In the rows, zero is written as 128.
Known rows, with every way that one mark hangs from another
U[F M]: [123 140 100 105 109 162 181 180 149 112 131 153 152 138 127 126 114 133
 106 106 125 135 150 121  99 105]
U[F[H[C]] M]: [142 125 116 121 141 146 188 159 187 119 133 144 175 152 115 112 143 143
 154 120 154 119 146 106  72 131]
H[C]: [143 128 150 131 147 128 120 107 147 146 131 136 152 130 113 123 138 144
 138 134 143 104 124 113 123 140]
V[J]: [114 109 106 131 120 154 126 144 114 114 128 120 110 132 131 123 116 138
 139 157 132 132 130 111 126 133]
C[U[F J[H] M] V]: [ 24 138 132 114 154 231 182 177 118 102 153 169 164 119 103  91 102 134
 108 145 180 136 163 110  57  66]
H[F]: [137 128 112 139 113 147 145 138 146 107 128 110 102 155 105 123 116 128
 114 114 110 143 142 149 138 139]
M[H[C[V]]]: [ 85 128 181 150 160 151 140 107 131 120 152 137 156 151 101 109 112 127
 127 131 143 106 134 111  98 103]
F[U[J M] V]: [ 84  57  99 109 152 180 127 155 160 115 127 143 171 120 143  88 137 156
 147  90 147 109 200 100 114 164]
M[U[J[H[C]]] V[F]]: [ 71 122 178 154 149 188 169 137 115  91 145 131 121 125  65 108  96 186
 160 133 172  98  98  61  98 158]
U[F J[H[C]] M[V]]: [ 81 129 135 123 158 211 193 161 138  97 166 180 163 133  90  98  80 154
 152 129 178 113 134  91  76 120]
V[F]: [135 145 122 135 116 128 146 143 121 113 131 109 108 134 107 123 109 150
 126 133  97 131 119 115 127 150]
C[V[J]]: [ 72  93 120 145 132 182 115 131 101 104 137 127 119 142 117 111 118 121
 126 148 114 145 163 131 125 108]
U[F J[H]]: [ 73 153 109 114 146 170 167 154 115  97 155 147 117 121 133 120  90 128
 130 138 153 154 137 103  98 103]
H[C F[U]]: [148 120 135 137 144 135 146 111 175 131 113 108 143 151 109 107 150 165
 125  98 144 114 160 130 131 166]
H[C[V] F[U]]: [106 104 144 149 165 162 142 102 168 122 120 112 151 163  99  92 154 148
 108  93 129 126 190 148 122 142]
M[H U]: [ 88 133 172 136 111 134 168 155 126 109 119 114 127 133 118 137 119 143
 113 115 163 107 101  84 107 108]
C[U[F[H] J]]: [ 68 131 120 132 108 156 173 164 142 148 139 136 139 113 123 106 149 126
 137 131 171 131 157  94  58 114]
J[H]: [120 136 131 122 162 137 136 124 128  94 133 127 115 130 128 127 103 140
 147 158 162 138  99 123 119 113]
V[F[U] J[H[C]]]: [124 132 126 135 175 149 145 131 142  95 120  96 115 140 114 106 104 210
 168 169 167 118 108  75 104 173]
V[F[H[C] U[M]] J]: [149  82  97 128 156 151 157 166 175 101 117  94 148 148 117  98 138 203
 176 148 173 106 150  89  85 194]
U[F J M]: [ 94 128  84 102 116 184 172 187 130 124 151 158 156 118 135 123 108 129
 108 105 134 133 174 115 102 122]
F[U[M[H]] V]: [ 97  91 135 117 143 148 157 162 178  89 123 130 162 150 134  94 113 166
 142  95 151 102 155  83  91 136]
U[J M[H[C] V]]: [ 93 105 164 138 144 192 165 150 128 115 175 163 167 129  81 100  86 150
 150 121 185  81 126  89  79 145]
M[U[F[V] J[H]]]: [ 27 113 129 122 124 196 177 163 137  74 130 145 125 127 126 108 105 144
 138 108 152 132 152  52  98 102]
C[V[F[H] J]]: [ 81  93 102 163 137 172 150 150 123  76 137  91  93 153 101 103 118 140
 154 155 106 155 162 121  99 138]
M[H[C] V]: [108 136 192 160 132 141 158 119 134 118 158 146 143 150  74 105  98 145
 143 128 154  90 100  87  91 129]

Rows
[ 83  96 142 137 153 204 149 149 128  94 151 143 162 152  97 103  89 145
 139 151 160 101 141 100  86 112]  U[M[H[C[V[J]]]]]
[ 42 115 126 153 109 181 170 162 136 117 127 126 131 143 110  93 148 123
 129 150 146 149 172 101  51  81]  C[U[F[H]] V[J]]
[ 72  84 160 160 150 174 124 113 146 133 128 125 154 139  95  88 159 141
 163 174 177 107 151 102  62 118]  F[H[C[U V[J]]]]
[ 50 111 134 156 142 178 146 138 112 125 149 112 126 118  89  90 139 135
 142 139 148 127 165 117  67 131]  C[U[J] V[F[H]]]
[ 79 115 120 130 141 187 156 137 159  74 138 149 125 157 116  93  88 159
 172 163 135 129 134  52  94 111]  U[F[V[J[H[C]]]]]
[100  52 115 137 183 177 140 139 175 107 119 118 177 147 120  93 165 164
 164 136 185 115 188 118  81 149]  F[H[C[V[J]]] U[M]]
[ 81  69 102 139 131 179 134 129 163 103 127 115 124 144 122  84 132 145
 133  80 118 132 206 114 133 170]  H[F[U[J] V]]
[132  83  75 127 141 150 164 186 158  86 111  84 122 145 123 104 133 191
 165 143 160 129 156 102  90 180]  V[F[H U[M]] J]
[126  77 140 147 158 130 125 101 189 113 130 132 153 149 114  97 148 139
 193 126 136 103 148  89  98 153]  F[H[C] V]
[ 72 138 146 133  86 159 161 153 154 132 119 154 145 138 108  90 135 136
 122 115 113 120 157  68  75  88]  C[U[F[V]]]
[107 117 143 152 147 176 135 101 147 113 138 129 140 162  84 106 124 125
 116 109 107 130 165 151 128 124]  H[C[V] F]
[ 78 143 159 123 131 193 174 152 153 145 128 174 201 138  90  91 144 142
 101 122 156 105 166 106  60  82]  H[C[U[F M] V]]
[ 57  85 162 152 111 202 170 138 157  90 140 123 129 153  86  99 103 152
 136  95 149  85 152  61 107 154]  M[H[C F[V]] U[J]]
[145 100 145 137 173 100 133 103 187 141 110 106 165 136 134 109 181 164
 169 119 183 106 148 117  96 168]  F[H[C] U]
[103 153 128 108 100 163 181 188 149 138 119 155 167 127 112 108 134 141
  99 128 154 117 137  98  69  94]  C[U[F M]]
[ 48 127 141 148 126 189 134 138  91 135 149 127 133 115  84  93 118 138
 108 135 127 121 163 116  90 121]  C[U[J] V[F]]
[ 71 133 151 121 157 172 129 129 111 129 137 138 130 101 119 111 114 142
 144 170 203 114 110 102  86 116]  C[U[J[H]]]
[ 91  81 158 145 149 189 149 144 155 143 148 156 185 117  70  83 147 151
 177 136 213  78 143  95  48 150]  F[H[C[U[J M[V]]]]]
[ 56 108 172 148 155 192 109 101 117 165 144 156 178 109  91  90 146 131
 120 142 168  94 160 111  89 118]  H[C[U[J] V]]
[ 71 129 128 134  76 209 191 205 123 117 131 163 148 139  83  87 109 154
 124 144 150 121 144  73  52  95]  C[U[F M[V[J]]]]
[ 62 111 127 138 106 196 201 193 143 126 147 161 162 125  89  84 133 137
 142 120 179 123 166  95  31 110]  C[U[F[H] J M[V]]]
[ 73 142 159 144  81 162 202 171 130 112 121 147 132 143  91 116 137 141
 105  86 130 130 139  78  95  97]  M[U[F] V]
[ 74  94 112 127 161 198 176 153 156 114 157 156 182 140 110  99 139 124
 142 112 157 126 199 123  72 121]  U[F[H[C[V]]] J M]
[ 75 107 151 164 125 214 131 124 137 122 126 126 134 152  69  87 132 141
 119 155 142 116 159 119  92 120]  H[C[U V[J]] F]
[115 117 175 138 159 146 173 145 169 120 135 144 182 151  95  93 119 179
 142 100 188  79 131  86  78 144]  F[U[M[H[C] V]]]
[ 96  65 134 128 145 180 148 151 178  91 127 129 169 152 123  86 109 188
 168 129 172  80 157  50  85 156]  F[U[M[H[C]]] V[J]]
[ 91  92 116 129 164 188 162 166 138  71 124 131 133 146 112  95 104 182
 164 149 194 126 130  98  90 134]  F[U[M[V[J[H]]]]]
[100 111 101 112 105 176 172 175 167  92 130 162 156 150 124 102 113 136
 125  97  99 133 171  94 100 108]  U[F[V] M]
[ 80 111 152 127 135 190 138 150 131 128 120 149 174 127  98  97 142 129
 107 129 154 111 154 132  79  88]  C[U[M] V]
[143 130 139 129 134 167 175 155 172  97 145 126 146 166  86 116  88 152
 129 119 161  97 115 121 101 141]  U[M[H[C F]]]
[ 40 122 194 151 150 190 134 115 111 151 159 150 168 115  88  94 117 132
 119 144 187  84 147  92  67 105]  M[H[C[U[J] V]]]
